Known rows, with every way that one mark hangs from another
dotum[midese[tefi varer]]: [ 2.346 -0.447  1.597  0.557  3.548 -0.483  2.246  5.515  1.337  3.239
 -0.213 -0.024 -1.896  2.693 -3.679 -0.536 -3.414  2.135 -1.636  0.636
  0.083 -0.927]
meka[midese[mamef tefi varer]]: [ 2.770  1.696  2.542 -1.391  2.539 -1.415  1.225  4.917 -0.060  2.906
 -2.114 -0.909 -2.321  2.045 -2.685  0.102 -2.864  1.935 -3.993  4.266
  0.989 -2.330]
susam[midese]: [-0.438 -0.316  2.263 -1.061  0.559 -0.953  2.990  2.164  1.786  1.728
 -2.062 -0.031 -0.002  0.982 -1.270 -0.691 -2.942  0.262 -3.167 -0.048
  0.062 -0.749]
susam[midese[mamef varer] vugo[lariku siketel tefi]]: [ 0.035  6.968  1.506  1.094  3.928 -2.279  3.110  6.031  0.227  3.996
 -1.534 -2.439 -1.664 -0.186 -3.327  0.954 -3.479  2.127 -5.323 -2.746
  0.824 -4.185]
sunazum[midese[mamef meka suna tefi varer]]: [ 4.958  3.639  1.988 -1.126  4.293 -3.346  0.768  4.488 -2.161  3.995
  0.040 -1.677 -1.004  4.525 -2.666 -1.782 -3.123  2.791 -5.476  6.455
 -0.416 -1.479]
posok[vugo[siketel[midese[tefi]]]]: [ 0.723  2.058  0.510 -2.166  0.701  1.975  0.897  3.300  0.393  1.041
 -2.450  0.761  0.594 -0.978 -1.689 -1.660 -3.335  2.986 -1.612 -0.184
  0.927 -0.015]
midese[tefi varer]: [ 1.878  0.632  1.186  0.479  3.231 -0.083  1.913  3.622  0.505  1.550
 -0.219 -0.727 -1.114  2.800 -2.506  0.028 -2.524  2.083 -1.899  1.609
 -0.358 -0.712]
mamef[midese[suna]]: [ 1.273  0.211  1.791 -1.665  1.088  0.014  2.445  0.190  1.239  2.478
 -2.380 -1.868  2.230 -0.859 -1.285 -1.594 -3.478  1.528 -3.493  1.358
 -1.073 -1.193]
meka[midese[mamef tefi]]: [ 2.306  1.486  2.796 -3.076  0.963 -0.928  0.800  3.214  0.557  2.379
 -2.777 -0.737 -2.013  1.214 -1.136 -0.752 -2.416  1.371 -3.664  3.630
  1.049 -2.147]
siketel[midese[mamef meka tefi varer]]: [ 4.581  4.555  0.926 -0.353  3.005 -0.916  1.057  5.173 -0.879  1.893
 -1.898 -0.619 -1.467  3.057 -2.608  0.277 -3.021  1.734 -4.158  5.785
  0.697 -0.983]
midese[meka suna varer]: [ 0.977  2.851  1.797  0.476  3.484 -1.421  2.483  3.006 -1.729  1.594
  0.287 -1.350  0.577  2.434 -2.507 -0.211 -4.145  2.848 -3.070  4.679
 -1.188  0.347]
susam[midese[mamef suna varer] vugo]: [ 1.827  3.616  3.095  0.957  2.996 -1.920  3.883  4.272  1.359  2.829
 -2.022 -1.693  1.190  4.854 -2.644 -0.126 -4.441  1.624 -4.312  4.493
  0.651 -3.842]
posok[vugo]: [-1.831  0.272  0.536 -2.742  0.958  2.093  2.524  2.402  0.488 -0.181
 -1.336 -0.557  0.098  1.243 -1.424 -0.552 -3.909  2.619 -1.103  1.371
  1.498  1.186]
dotum[midese[mamef suna tefi varer]]: [ 4.246  1.813  2.011 -0.193  4.163 -0.927  2.254  5.219 -0.079  4.866
 -0.235 -0.431 -1.136  4.308 -3.344 -1.082 -3.840  2.770 -3.541  4.165
  0.461 -2.409]
midese[mamef varer]: [ 0.692  1.387  1.055  0.001  3.635  0.248  3.080  3.350 -0.113  1.473
 -0.638 -0.884 -1.135  3.028 -2.581  0.566 -3.185  2.116 -3.486  3.195
  1.243 -0.864]
nefo[susam[vugo[lariku siketel[midese[mamef]] tefi]]]: [ 1.262  5.915  1.914 -1.111  2.038 -1.484  2.494  3.480  0.438  1.888
 -1.652 -2.022 -0.892 -4.196 -1.943 -1.422 -4.758  0.461 -3.706 -2.559
  2.061 -2.280]
siketel[midese[mamef tefi]]: [ 3.618  2.007  1.233 -2.075  0.912  0.575  1.263  2.458  0.921  1.519
 -2.918 -0.107 -0.681  1.698 -0.854 -1.065 -2.096  0.616 -3.100  2.968
  1.477 -1.418]
vugo[lariku]: [-0.678  1.437  1.361 -1.722  1.230 -0.238  2.888  1.652  0.331  1.261
 -0.939 -1.802 -0.175 -1.379 -1.345 -0.435 -2.740  1.644 -2.589 -1.126
  0.271  0.320]
posok[vugo[siketel]]: [-2.677  1.176  0.603 -1.883  1.864  2.098  2.415  2.553 -0.024  0.313
 -0.858  0.123  0.393 -0.501 -1.795 -0.799 -3.922  3.972 -1.574 -0.556
  0.699  0.726]
sunazum[midese[mamef suna tefi varer]]: [ 4.478  1.323  2.134 -1.148  3.616 -2.427  1.409  3.459 -0.824  4.272
 -0.345 -1.414 -0.517  3.990 -2.478 -2.295 -2.754  2.110 -4.802  4.357
  0.402 -2.032]
dotum[midese[meka tefi varer]]: [ 2.841  1.852  1.484  0.494  4.084 -1.355  1.578  6.550 -0.038  2.948
  0.175 -0.218 -2.334  3.257 -3.945  0.038 -3.694  2.813 -2.214  2.743
 -0.694 -0.287]
siketel[midese[mamef meka varer]]: [ 2.398  3.781  0.975 -0.287  2.738 -0.622  2.331  4.412 -1.006  1.121
 -1.961 -0.599 -0.835  1.995 -2.639  0.490 -3.650  1.490 -4.229  5.281
  1.381  0.022]

Rows
[ 3.124  2.581  1.124 -1.562  2.057 -0.635  0.536  2.890  0.924  2.003
 -2.064 -1.833 -0.326  0.589 -1.733 -0.345 -2.587  2.124 -3.729  2.661
 -1.719 -1.121] -> mamef[midese[meka tefi]]
[-1.181  4.875 -0.523 -2.434  1.022  1.025  0.768  3.973 -1.841  0.520
 -1.873 -0.085 -0.866 -2.517 -1.589 -0.756 -3.854  2.455 -2.323 -0.808
  1.245  1.223] -> posok[vugo[siketel[midese[meka]] tefi]]
[ 0.369  0.041  3.280 -0.900  1.499 -1.959  2.450  2.758 -0.507  2.515
 -1.763 -1.135  0.571 -0.187 -2.523 -0.970 -4.086  1.676 -2.966  3.063
 -0.010 -0.855] -> meka[midese[suna varer]]
[ 1.733  3.637  0.379 -2.824  1.324  2.080  0.950  3.911 -0.106  1.655
 -2.780  0.533 -0.122  0.398 -1.582 -1.295 -3.244  3.323 -3.014  1.854
  1.939 -1.048] -> posok[vugo[siketel[midese[mamef tefi]]]]
[ 3.628  2.445  3.132 -1.492  2.436 -2.068  1.285  4.072 -0.983  3.990
 -1.887 -1.249 -0.734  2.325 -2.367 -0.872 -3.431  2.282 -4.443  5.786
  0.376 -2.788] -> meka[midese[mamef suna tefi varer]]
[ 3.042  8.611  0.881 -3.505  1.782 -0.289  0.563  4.528 -2.992  3.562
 -2.204 -1.260  0.897 -1.096 -1.877 -1.476 -4.233  4.670 -5.102  3.951
  0.438 -0.976] -> posok[vugo[lariku siketel[midese[mamef meka suna tefi]]]]
[-1.686  3.600  0.402 -1.164  2.229 -0.422  1.957  2.062 -0.987  2.316
 -0.275 -1.619 -1.508 -3.998 -1.336 -0.422 -2.266  2.054 -3.074 -5.448
 -0.190 -0.486] -> vugo[lariku siketel tefi]
[ 2.658  3.396  1.929 -1.331  2.280 -1.143  0.905  2.104 -1.176  1.689
 -0.244 -1.117  0.288  2.682 -0.821 -1.267 -2.901  2.661 -2.631  4.534
 -1.766 -0.457] -> midese[meka suna tefi]
[ 4.336  3.582  1.471 -0.015  3.520 -1.816  0.960  3.839 -0.544  3.646
 -1.254 -2.282  0.845  1.720 -3.032 -0.389 -3.646  2.984 -4.480  4.790
 -2.381 -1.762] -> mamef[midese[meka suna tefi varer]]
[ 2.087  7.209  2.047  0.646  3.666 -3.134  2.438  5.579 -0.813  3.175
 -1.336 -2.435 -0.864  4.465 -2.524  0.517 -4.293  1.443 -4.947  4.403
  0.303 -3.596] -> susam[midese[mamef meka suna varer] vugo[tefi]]
[ 2.503  7.250  0.804 -1.300  2.621 -1.025  0.928  5.752 -3.123  3.560
 -1.282 -1.393  1.289 -1.491 -3.500 -1.019 -4.720  4.889 -3.963  2.621
 -0.651 -0.024] -> posok[vugo[lariku siketel[midese[meka suna tefi varer]]]]
[ 3.872  4.159  4.430 -0.410  1.995 -3.991  2.013  4.061  1.191  2.322
 -0.803 -1.379  0.966  2.982 -1.763 -2.032 -5.635  1.122 -3.123  4.931
 -1.635 -2.654] -> nefo[susam[midese[meka suna tefi] vugo]]
[ 3.706  4.952  1.807 -1.906  2.968 -1.040  0.925  2.662 -1.654  2.393
 -0.525 -1.231 -0.422  4.062 -0.770 -0.810 -2.923  2.874 -4.125  6.612
 -0.754 -1.562] -> midese[mamef meka suna tefi]
[ 1.946  1.367  1.057 -0.284  2.168  0.365  2.934  3.339  0.309  1.395
 -2.296 -0.268 -0.452  1.472 -2.483 -0.033 -3.272  0.800 -3.547  3.120
  2.191 -0.548] -> siketel[midese[mamef varer]]
[-2.821  4.297 -0.519 -2.720  1.780  0.934  1.737  3.343 -1.605  1.960
 -0.616 -1.615 -1.211 -3.628 -1.796 -0.437 -3.382  3.394 -2.524 -4.414
  0.999  0.307] -> posok[vugo[lariku siketel tefi]]
[ 1.434  7.924 -0.050 -0.267  3.535 -1.635  1.497  5.392 -3.064  3.225
 -1.316 -1.692 -2.171 -2.852 -3.132  0.689 -3.157  2.267 -5.622 -0.548
  0.853 -0.782] -> vugo[lariku siketel[midese[mamef meka varer]] tefi]
[ 0.723  5.833  2.811 -1.099  1.665 -4.226  2.520  4.925  0.467  2.192
 -0.809 -2.848 -1.625 -1.578 -2.153 -0.440 -5.276 -0.153 -3.784 -0.803
  0.058 -1.545] -> nefo[susam[midese[meka] vugo[lariku tefi]]]
[ 3.549  2.870  0.906  0.117  3.613 -1.159  0.992  4.615  0.384  2.702
 -1.482 -1.975 -0.677  1.513 -3.312  0.586 -3.132  2.658 -4.069  3.364
 -1.757 -1.215] -> mamef[midese[meka tefi varer]]
[ 4.089  2.176  1.007 -0.392  2.421  0.061  1.740  4.141  0.345  2.111
 -2.247 -0.274 -0.942  2.621 -2.419 -0.283 -2.652  1.158 -3.529  3.578
  1.463 -1.573] -> siketel[midese[mamef tefi varer]]
[ 2.591  0.812  3.359 -0.977  1.794 -2.207  1.238  3.578 -0.454  3.303
 -1.645 -1.144 -0.056  0.930 -2.477 -1.230 -3.417  1.969 -2.917  3.602
 -0.673 -1.804] -> meka[midese[suna tefi varer]]
[ 2.052  4.435  1.540 -0.099  4.118 -1.350  2.484  3.497 -2.319  2.252
  0.009 -1.506 -0.059  3.844 -2.480  0.221 -4.080  3.150 -4.449  6.810
 -0.119 -0.770] -> midese[mamef meka suna varer]
[-0.716  4.975  0.999 -0.436  1.033 -0.337  2.159  2.746  0.795  1.045
 -2.505 -2.107 -0.032 -4.236 -1.390 -0.925 -2.733  0.935 -2.047 -5.057
  0.924 -1.655] -> susam[vugo[lariku siketel[midese] tefi]]
[ 1.639  1.793  2.898 -0.174  1.153 -1.185  2.169  3.596  3.336  1.317
 -2.497 -1.015  0.117  3.484 -1.298 -0.681 -2.778  0.695 -1.992  0.785
 -0.318 -3.178] -> susam[midese[tefi] vugo]
[ 3.619  2.771  1.633 -2.725  2.834 -2.296  0.296  3.597 -0.731  2.416
 -0.801 -1.145 -2.130  3.454 -1.318 -1.719 -2.095  1.804 -4.739  4.285
  0.357 -0.818] -> sunazum[midese[mamef meka tefi]]
[ 0.368  8.649 -0.931 -1.845  3.135 -0.234  1.335  6.757 -3.613  2.966
 -1.634 -1.691 -1.896 -2.486 -3.517  0.753 -4.379  3.629 -5.101  0.408
  2.124  0.030] -> posok[vugo[lariku siketel[midese[mamef meka varer]] tefi]]
[ 5.358  6.047  4.103  0.761  4.157 -4.411  2.339  6.214  0.103  3.678
 -0.379 -1.701 -0.016  5.242 -3.425 -0.774 -6.134  1.865 -5.002  7.691
 -0.622 -3.893] -> nefo[susam[midese[mamef meka suna tefi varer] vugo]]
[ 1.201  4.182  0.275 -1.066  2.061  0.498  1.590  5.596 -0.843  2.742
 -1.869 -0.709  0.272 -2.306 -3.607 -0.584 -3.915  3.874 -2.919 -1.013
  0.796 -0.117] -> posok[vugo[lariku siketel[midese[tefi varer]]]]
